Each row was made from one small tree. The marks that hang from a mark follow it in brackets, in alphabetical order. Every link used is in the known rows. Write each row's tree.
Known rows
D{C V{J}}: -3.683  1.967  2.454  0.898 -1.489  3.444 -0.826 -0.829 -0.563 -1.590  0.800  2.399  2.477  2.938 -2.787  0.971  0.196
A{V{D J}}: -3.150  1.184  2.278 -0.480 -0.052  0.485 -0.153 -2.915 -0.725 -0.568  0.069  1.589  2.770  0.923  0.576  0.777  2.971
W{H S{J{V{A}}}}: -1.592  1.713 -0.860 -0.631  0.840 -0.668 -1.782 -1.417 -0.574 -0.709 -0.404  1.290  1.730 -0.804 -0.641 -2.857 -1.172
W{H}: -0.884  1.379  0.487  0.269  0.758  0.394 -0.288 -1.397  0.285 -0.530 -0.803  0.862  0.775 -1.139 -0.371  0.617 -0.262
W{H S{J{V{A D}}}}: -1.820  1.291 -0.583 -0.593  0.841 -0.354 -1.830 -1.488 -0.595 -0.198 -0.419  1.581  2.122 -0.531 -0.769 -3.173 -1.012
V{A J{S{W}}}: -3.118  2.817  3.065  0.924  0.025  3.966  0.248 -0.636  0.263  0.513  0.604 -0.525  3.931 -0.022  1.110 -3.139 -0.236
D{V{A}}: -2.188  0.969  2.221  0.725 -1.049  3.303 -0.171 -1.282 -0.685 -1.169 -0.238  0.324  0.053  0.066 -1.350  0.680  0.475
C{D{V{A J{S}}}}: -4.025  1.592  0.766  0.393 -0.674  2.223 -0.672 -1.598 -0.441  0.652  0.477  1.626  2.310  1.362 -1.884 -0.991  2.324
J{V{A}}: -1.590  0.054  1.795  0.473  2.058  2.231 -0.570  0.135 -1.172 -0.256 -1.728 -1.041  0.779 -0.329 -0.689 -1.799  1.434
A{V{D{C} J{S{W}}}}: -3.877  2.089  2.509  0.408 -0.007  1.175 -1.095 -2.001 -0.622 -0.799  0.129  2.310  3.692  2.144 -0.875 -0.771  2.132
S{J W{H}}: -3.713  4.523  1.755  0.081 -1.511 -0.512 -2.417  0.368 -1.269 -1.843  0.517 -1.209  0.854 -2.329  0.279 -1.689 -3.448
A{V{D J{S{W}}}}: -3.548  2.010  2.278 -0.141  0.097  0.219 -0.535 -2.036 -0.654 -0.486  0.346  1.494  3.614  1.180 -0.348 -0.703  2.897
C{D{V{J}}}: -3.928  1.599  0.465 -0.214 -0.888  0.889 -0.844 -1.480 -0.629  0.425  0.723  1.424  1.971  1.181 -2.017  0.189  2.653
C{D{V}}: -3.389  1.176  0.222 -0.016 -0.651  0.628 -1.232 -1.274 -0.692  0.214 -0.010  1.182  0.682  0.811 -2.497  0.361  2.591
V{A D{C} J}: -3.384  0.554  4.080  1.201 -0.340  6.414 -0.072 -2.036  0.035  1.546 -0.216  1.858  3.869  1.818  1.288 -1.958 -0.711
V{D J}: -2.955  0.535  3.073 -0.406 -0.190  1.991  0.732 -1.309  0.007  1.851  0.720  0.500  4.310  0.752  0.616 -1.170  1.838
A{V{D}}: -2.392  0.553  1.944 -0.156  0.340  0.108 -0.724 -2.579 -0.817 -0.872 -0.939  1.185  0.864  0.413 -0.122  1.051  2.885
V{A}: -1.494  0.730  2.569  0.831  0.372  3.842 -0.084 -1.408  0.025  0.025 -1.227 -0.890  0.006 -1.179  1.453 -0.652 -0.249
J{S{W{H}} V}: -2.092  2.027  0.583  0.802  2.541 -0.719 -1.429  2.066 -0.869 -0.376 -0.904 -0.449  3.013  0.314 -3.779 -4.094  1.521
S{J}: -3.413  1.981  2.564 -0.386 -1.135 -0.024 -0.929 -0.395 -1.042 -1.029  0.200 -1.490  0.651 -1.279  0.908 -0.940 -0.453

Write each row's tree
-2.674  1.209  1.809  1.986  2.349  2.932 -2.020  1.337 -0.894  0.479 -1.621  1.178  3.439  1.630 -3.609 -5.337  0.086 -> J{S{W{H}} V{A D{C}}}
-3.460  1.327  2.515  0.029 -0.142  1.448 -0.734 -2.833 -0.739 -0.889 -0.115  2.439  2.845  1.936  0.032  0.752  2.219 -> A{V{D{C} J}}
-2.206 -0.701  2.523  1.076  1.934  3.663 -1.179 -0.017 -1.189  0.502 -2.049  0.471  1.558  1.224 -1.514 -2.471  1.054 -> J{V{A D{C}}}
-3.602  1.835  2.967  1.502 -1.539  5.559 -0.812 -1.446 -0.547 -1.526  0.382  2.527  2.072  2.618 -1.783  0.427 -0.853 -> D{C V{A J}}
-3.718  2.322  2.008  0.502  0.088  1.050 -1.164 -2.291 -0.503 -0.963  0.048  2.957  3.766  2.042 -0.998 -0.587  1.642 -> A{V{D{C} J{S{W{H}}}}}
-2.277  0.823  0.490 -1.110  0.482 -1.112 -1.675 -0.402 -0.917  0.225  0.004 -0.317  2.055 -0.003 -0.860 -3.389  1.020 -> W{S{J{V{D}}}}
-3.872  2.845  2.499  1.918 -1.295  5.163 -1.233 -0.871 -0.382 -1.563  0.530  3.007  3.038  2.805 -2.865 -0.929 -1.498 -> D{C V{A J{S{W{H}}}}}
-1.962  0.167  1.680  1.090  2.690  1.829 -0.386  0.879 -0.652  0.221 -1.512 -0.504  2.488  0.758 -2.328 -4.135  2.630 -> J{S V{A}}
-2.088  1.976  1.092  1.400  2.476  1.470 -1.424  1.460 -0.808 -0.315 -1.320 -0.334  2.684  0.022 -2.769 -4.643  0.496 -> J{S{W{H}} V{A}}
-4.042  1.658  0.427 -0.011 -0.643  0.732 -0.716 -1.198 -0.447  0.624  0.748  1.609  2.533  1.572 -2.575 -0.630  3.087 -> C{D{V{J{S}}}}
-2.562  0.884  0.626 -0.775  0.429 -0.483 -2.096 -0.385 -0.884 -0.021 -0.155  0.274  2.104  0.687 -1.242 -3.407  0.483 -> W{S{J{V{D{C}}}}}
-3.266  1.744  3.275  1.090  0.078  4.563  0.170 -1.185  0.288  1.967  0.408  1.049  5.024  0.637  0.594 -3.900 -0.304 -> V{A D J{S{W{H}}}}
-1.538  2.115 -0.855 -0.867  0.040 -1.338 -1.579 -1.765 -0.019 -0.603  0.175  1.304  1.604 -0.977 -0.276 -1.942 -1.255 -> W{H S{J}}
-2.532  0.823  0.883 -0.501  0.433  0.604 -2.098 -0.659 -0.856  0.049 -0.368  0.275  1.954  0.574 -0.728 -3.680 -0.015 -> W{S{J{V{A D{C}}}}}
-3.714  0.814  2.904  0.035 -0.026  1.450 -1.248 -0.053 -1.828 -0.354 -0.636 -0.959  1.345 -0.558  0.217 -2.713 -0.100 -> S{J{V{A D}}}
-3.100  1.727  2.506  0.691 -1.067  3.407  0.457 -1.152 -0.360 -0.615  0.914  0.874  2.781  1.149 -1.540 -0.662  1.214 -> D{V{A J{S}}}
-4.010  3.399  1.690  0.036 -0.365 -0.643 -2.729  1.140 -2.134 -1.218 -0.038 -0.784  1.774 -1.422 -1.116 -3.137 -2.401 -> S{J{V{D}} W{H}}
-2.952  1.017  1.953  1.265  2.213  0.953 -1.969  2.305 -1.054  0.611 -1.101  0.203  3.685  2.097 -4.349 -5.035  1.917 -> J{S{W} V{D{C}}}
-3.490  1.588  3.730  0.993 -0.053  4.671  0.198 -0.908  0.164  2.090  0.494  0.440  4.986  0.757  0.735 -4.083  0.222 -> V{A D J{S{W}}}
-2.382  1.749  1.778  1.242  2.294  1.626 -1.307  1.817 -0.966 -0.134 -1.227 -1.246  2.571  0.246 -2.602 -4.886  1.241 -> J{S{W} V{A}}
